Known rows, with every way that one mark hangs from another
(veru (dupom pumo)): 0.19  2.29  1.00  -0.12  2.16  4.92  1.49  -2.62  -0.13  0.40  0.66  -0.39  -2.79  -2.30  2.84  -0.53  2.37  -0.37  -0.07  -1.67  -5.89  -0.18  2.09  2.06
(zikabu (dupom veru)): -1.80  4.66  0.55  1.60  0.76  -2.69  3.85  2.53  -0.03  0.78  0.52  -1.96  5.12  1.54  0.45  -0.49  -0.70  -0.43  -1.16  0.68  0.95  -0.64  -1.01  1.26
(fizi (dupom zikabu)): -4.02  1.84  -0.17  -1.51  0.99  -5.96  1.32  -2.88  0.00  0.61  0.40  0.58  -2.26  1.07  -3.41  0.97  -1.53  -0.24  -0.10  -1.01  1.43  1.98  -2.30  1.19
(pumo (dupom veru)): -0.62  -0.31  -0.07  0.39  -0.83  0.55  5.00  3.48  -0.12  0.35  1.15  -0.30  3.11  1.90  -0.02  -2.05  0.28  -0.03  -1.46  0.60  -2.08  2.32  1.32  1.01
(gogi (latov (dupom fizi zikabu))): -5.91  3.15  -1.41  -3.33  -0.34  -7.00  3.86  -2.89  0.99  -3.12  2.29  0.87  0.41  2.21  -2.17  -2.08  -0.14  -0.28  -0.24  -0.95  1.15  -1.62  1.39  5.08
(gogi (latov (dupom fizi veru zikabu))): -7.34  3.10  -1.54  -2.26  -0.91  -8.75  5.93  -1.60  0.57  -2.76  1.41  0.15  4.15  3.61  -1.09  -2.15  0.14  0.14  -1.59  -0.99  -0.43  -1.35  0.08  5.97
(pumo (dupom zikabu)): -3.18  -0.03  -0.20  -1.32  -1.01  -0.37  2.14  1.18  0.21  0.52  1.72  1.25  -2.11  1.44  -0.85  -1.93  -0.93  -0.06  -0.34  -0.18  0.27  1.99  0.88  1.25
(dupom fizi (latov gogi) veru): -4.26  1.33  -1.08  -1.68  0.04  -8.33  2.45  0.49  0.44  -0.49  1.16  -0.04  6.09  3.66  -1.00  -0.96  1.12  -2.69  1.84  -1.47  -1.90  -1.64  -4.12  4.73
(fizi (dupom veru)): -2.00  1.27  -0.16  0.38  1.57  -4.84  4.65  -0.42  -0.20  0.77  -0.43  -1.11  3.15  1.50  -2.69  0.99  -0.64  -0.03  -1.34  0.05  -1.14  2.43  -1.72  1.42
(lumisa dapa zikabu): 1.05  -0.25  1.27  -2.61  1.79  -1.16  -0.75  0.23  -0.41  -0.03  0.39  -0.38  -0.29  -0.79  -0.67  -1.11  0.20  -2.47  1.45  -1.46  -0.61  0.25  0.97  -0.16
(veru dupom): 0.64  1.98  0.35  -0.32  1.31  2.86  2.25  -2.65  -0.57  0.58  0.95  -0.77  0.91  -0.84  1.82  -0.40  1.47  -0.06  -0.46  -1.05  -2.11  1.91  1.90  -0.19
(pumo dupom): 0.58  -0.55  -0.17  -0.68  0.39  2.49  3.22  2.49  -0.08  -0.25  2.15  0.44  -0.40  0.32  -0.96  -1.71  -0.12  0.29  -0.42  0.72  -0.14  2.55  2.42  -0.13
(latov dupom gogi): -0.25  3.06  -1.04  -3.14  1.41  0.21  3.49  0.09  0.40  1.06  4.53  1.03  1.91  1.92  -1.99  -1.56  -0.11  -2.93  -0.32  -3.54  2.39  -0.72  -0.81  0.55
(pumo (dupom fizi)): -0.86  -0.13  -0.76  -1.51  -0.09  -0.88  2.87  1.75  0.36  -0.21  2.08  -0.20  1.14  0.62  -1.33  -1.70  0.47  -0.04  1.28  1.56  0.76  1.84  3.03  0.82
(lumisa zikabu): 1.36  -0.34  0.13  -1.24  1.22  -2.00  -0.26  0.24  -2.01  0.13  -1.41  -0.12  -0.55  -4.31  -0.43  -0.16  0.24  -0.51  0.17  -0.31  -0.27  0.08  0.87  0.03
(zikabu dupom): 0.04  4.55  -0.09  0.31  1.39  -0.57  1.95  1.39  0.13  0.24  1.49  -1.06  1.53  0.09  -0.20  -0.54  -0.98  -0.54  0.19  0.86  3.11  -0.78  0.35  0.61
(dupom veru): -1.61  0.00  -0.01  1.23  -0.72  -2.31  2.06  1.17  -0.53  0.16  -1.09  -0.93  3.50  1.74  0.92  -0.32  0.37  0.13  -1.59  -0.06  -1.80  0.25  -1.16  0.51
(latov gogi): -0.38  1.36  -0.58  -1.28  0.12  -0.35  -1.20  0.32  0.24  0.45  1.93  0.95  0.81  1.71  -0.55  -0.61  -0.21  -2.75  -0.13  -2.63  0.73  -0.07  -2.71  0.64
(dupom fizi latov veru): -4.14  0.02  -0.54  -0.29  -0.05  -7.75  3.78  -0.14  0.29  -0.67  -1.25  -0.88  5.28  2.41  -0.01  -0.27  0.89  -0.08  1.95  1.28  -2.50  -1.44  -1.67  4.06
(zikabu (dupom latov pumo veru)): -3.19  4.85  0.56  0.86  2.14  -2.39  5.08  1.90  0.32  -0.71  0.44  -0.47  1.96  1.12  1.22  -0.89  0.20  -0.37  1.18  0.21  -4.72  -3.48  -1.83  5.93
(lumisa (zikabu (dupom veru))): -0.61  4.05  0.45  0.02  1.69  -4.55  3.66  2.74  -2.00  0.61  -0.74  -1.69  4.51  -2.24  -0.19  -0.77  -0.25  -0.65  -1.39  0.34  1.12  -0.47  -0.21  0.80

Rows
-3.42  5.79  -0.52  -0.76  1.66  -5.21  4.59  2.46  0.41  0.15  2.78  -0.13  6.78  3.82  -0.08  -1.25  -0.99  -3.09  0.72  -1.36  -0.09  -1.59  -5.01  4.34
(zikabu (dupom (latov gogi) veru))
-5.23  1.92  -0.44  -2.55  -0.03  -5.73  -0.46  -1.33  0.75  -0.52  1.63  2.26  -0.39  3.36  -0.58  -0.79  -1.07  -2.79  2.01  -3.39  -0.96  -1.41  -4.71  4.31
(dupom (latov gogi) zikabu)
-6.04  -0.20  -0.05  -0.93  -0.71  -4.79  6.02  1.60  0.10  0.03  0.93  0.88  1.54  3.56  -0.19  -2.12  -0.52  0.15  0.57  -0.13  -4.19  1.83  -1.19  4.34
(pumo (dupom latov veru zikabu))
-1.57  3.12  -1.53  -3.51  1.92  -1.52  2.91  -0.66  0.91  0.79  4.20  0.62  -0.32  0.79  -2.08  -2.17  0.83  -2.72  1.37  -3.43  0.63  -3.24  0.01  3.55
(latov (dupom fizi pumo) gogi)
-4.48  2.55  0.16  -1.44  0.98  -1.90  0.12  -5.01  0.23  0.54  0.35  -0.31  -3.79  -0.51  2.17  -1.17  2.36  0.13  1.19  -2.20  -3.98  -1.83  1.20  3.92
(veru (dupom fizi pumo zikabu))
-4.31  2.32  0.55  -1.65  1.54  -2.85  2.61  -4.80  -0.19  -0.10  0.85  0.34  -0.50  0.84  1.79  -1.16  0.93  0.05  1.57  -1.62  -3.81  1.35  -0.37  3.03
(veru (dupom latov zikabu))
-4.59  2.83  0.79  -1.42  2.08  -0.60  2.26  -4.63  0.06  -0.60  0.24  0.97  -4.32  -0.36  2.38  -0.85  1.79  0.07  1.80  -2.55  -7.34  -1.26  -0.31  5.40
(veru (dupom latov pumo zikabu))
0.99  4.09  1.43  -2.52  3.45  -1.26  1.46  1.45  -0.71  0.35  1.71  -1.13  1.68  -0.50  -0.92  -1.50  -0.77  -3.11  1.45  -0.76  2.64  -0.32  1.50  0.11
(lumisa dapa (zikabu dupom))
-3.24  6.01  -0.55  -2.30  3.01  -4.49  1.68  0.82  1.18  -0.87  3.28  0.77  0.51  1.41  -0.89  -1.10  0.24  -3.46  3.40  -1.44  -0.62  -3.98  -2.68  6.53
(zikabu (dupom fizi (latov gogi) pumo))
-1.89  4.79  0.77  -0.27  3.02  -0.54  3.33  0.68  0.43  -0.79  1.31  0.19  -1.60  -0.70  0.66  -0.81  -0.49  -0.30  2.23  0.21  -2.84  -2.87  -0.56  4.98
(zikabu (dupom latov pumo))
-2.19  -0.22  0.17  -0.22  0.35  -1.79  7.52  3.07  -0.34  -0.50  1.30  -0.16  3.74  2.18  -0.03  -1.68  0.04  0.02  0.47  0.89  -4.12  2.42  0.35  3.06
(pumo (dupom latov veru))
-0.19  4.37  0.66  -3.18  3.00  -5.06  1.02  0.88  -0.08  0.13  1.28  -1.93  3.06  -0.19  -1.68  -1.74  -0.27  -3.15  2.88  0.26  3.85  -1.24  1.93  1.25
(lumisa dapa (zikabu (dupom fizi)))
-3.64  5.85  0.32  -0.16  2.65  -3.01  4.21  2.36  0.69  -0.38  2.36  0.42  3.14  2.61  0.77  -1.29  -0.16  -3.02  1.03  -2.26  -3.67  -3.27  -4.73  6.86
(zikabu (dupom (latov gogi) pumo veru))
-1.06  0.96  -0.81  -2.66  1.11  0.01  4.14  2.89  0.47  -1.13  4.37  1.87  1.29  2.38  -1.31  -2.37  -0.59  -2.56  1.79  -1.64  -1.71  2.10  -0.75  3.32
(pumo (dupom (latov gogi)))
-7.19  -0.07  -0.79  -1.47  -1.29  -8.25  5.85  0.78  0.48  -0.33  0.69  0.48  3.00  3.82  -0.91  -2.19  -0.05  0.30  1.95  0.79  -2.58  1.11  -0.50  4.98
(pumo (dupom fizi latov veru zikabu))
-5.52  0.03  -0.76  -2.78  -0.18  -6.43  3.95  -0.40  0.41  -0.73  1.73  0.99  -0.27  1.97  -1.38  -2.21  -0.62  0.25  3.08  0.91  -0.79  0.71  0.68  3.81
(pumo (dupom fizi latov zikabu))
-5.92  3.08  0.08  -2.30  1.64  -4.03  2.19  -5.58  0.41  -0.52  0.25  0.45  -2.99  0.01  2.05  -1.29  2.27  0.14  3.02  -1.68  -6.25  -1.90  0.05  6.00
(veru (dupom fizi latov pumo zikabu))
-4.62  5.93  -0.92  -1.23  1.48  -8.88  4.55  1.48  0.65  -0.22  2.50  -0.87  7.46  3.73  -0.79  -1.04  -0.30  -3.11  2.14  -0.94  0.88  -2.08  -3.90  5.08
(zikabu (dupom fizi (latov gogi) veru))
-2.85  1.56  -1.13  -1.46  0.22  -5.29  6.89  -0.04  -0.01  0.90  1.38  -1.69  5.88  2.51  -1.46  -1.63  0.86  -0.39  -0.16  0.07  1.43  -1.24  1.47  1.33
(latov (dupom fizi veru))
-5.14  2.12  -0.98  -2.93  0.76  -4.17  2.98  -2.57  0.95  0.94  1.59  0.13  -3.25  0.46  -1.46  -1.43  0.59  -0.10  1.42  -1.96  0.08  -3.85  1.48  3.96
(latov (dupom fizi pumo zikabu))
-1.95  4.63  0.76  1.49  1.24  -0.15  3.39  2.44  0.04  0.44  0.08  -1.27  1.09  0.88  1.15  -0.61  0.10  -0.48  -1.01  -0.08  -2.39  -2.47  -0.68  3.69
(zikabu (dupom pumo veru))
-1.55  4.57  -0.28  -0.72  1.36  -8.10  3.23  2.03  -1.70  0.63  -1.00  -2.43  5.67  -1.56  -0.83  -1.09  0.38  -0.87  0.29  1.17  2.29  -1.63  0.41  1.64
(lumisa (zikabu (dupom fizi veru)))
-0.67  5.43  1.08  -4.46  4.64  -4.08  2.07  1.53  -0.05  -0.38  4.05  0.21  2.74  1.68  -1.40  -2.11  -1.03  -5.81  3.54  -2.89  0.74  -1.35  -2.37  3.46
(lumisa dapa (zikabu (dupom (latov gogi))))
-6.76  2.83  -0.25  -1.27  0.21  -2.77  5.61  -1.00  0.69  -2.72  1.17  1.07  -0.92  2.19  0.12  -2.50  0.81  -0.23  -2.41  -2.28  -5.65  -2.62  -0.51  7.97
(gogi (latov (dupom pumo veru zikabu)))
-4.07  4.84  -0.71  -0.07  1.21  -8.58  5.60  1.20  0.46  -0.52  0.22  -1.79  6.83  2.77  -0.41  -0.54  -0.08  -0.33  2.38  1.82  0.16  -1.99  -1.53  4.22
(zikabu (dupom fizi latov veru))
-6.13  1.21  -0.63  -2.12  -0.75  -5.08  5.24  2.08  0.29  0.08  3.05  2.01  2.97  4.49  -0.97  -2.39  -0.88  -2.77  0.41  -2.81  -2.63  1.58  -3.59  5.39
(pumo (dupom (latov gogi) veru zikabu))
-2.09  -0.38  -0.76  -0.39  -1.06  -2.99  4.76  2.88  0.04  0.00  1.15  -1.22  4.43  1.97  -1.02  -1.90  0.78  0.12  -0.08  1.46  -0.83  1.53  1.82  1.58
(pumo (dupom fizi veru))
-6.92  1.53  -0.56  -1.47  -1.02  -7.60  1.72  -0.63  0.52  0.29  0.82  1.48  2.87  4.78  -0.41  -0.96  -0.58  -2.43  0.68  -3.51  -3.05  -1.37  -6.34  5.29
(dupom (latov gogi) veru zikabu)
-0.24  2.79  -0.67  -2.95  2.49  2.47  2.86  0.23  0.70  0.82  4.11  1.21  -1.19  0.71  -0.93  -1.90  0.67  -3.08  0.08  -4.12  -0.85  -3.00  -0.53  2.90
(latov (dupom pumo) gogi)
-2.02  2.42  -0.38  -2.07  1.85  -3.56  3.57  -3.70  -0.21  -0.78  1.15  -0.99  2.68  -0.09  1.05  -0.72  2.24  0.06  3.25  0.02  -2.95  0.78  1.44  2.46
(veru (dupom fizi latov))
-0.84  4.29  1.99  -1.35  3.31  -0.95  2.93  2.48  -0.52  0.59  0.34  -1.52  1.34  0.22  0.62  -1.63  0.34  -2.81  0.44  -1.29  -2.87  -2.07  -0.16  3.48
(lumisa dapa (zikabu (dupom pumo veru)))
-5.72  1.39  -1.28  -4.08  -0.19  -6.72  2.57  0.19  1.07  -0.42  3.94  2.11  0.67  3.47  -2.13  -2.62  -0.87  -2.69  2.81  -2.06  0.34  0.86  -2.04  5.28
(pumo (dupom fizi (latov gogi) zikabu))
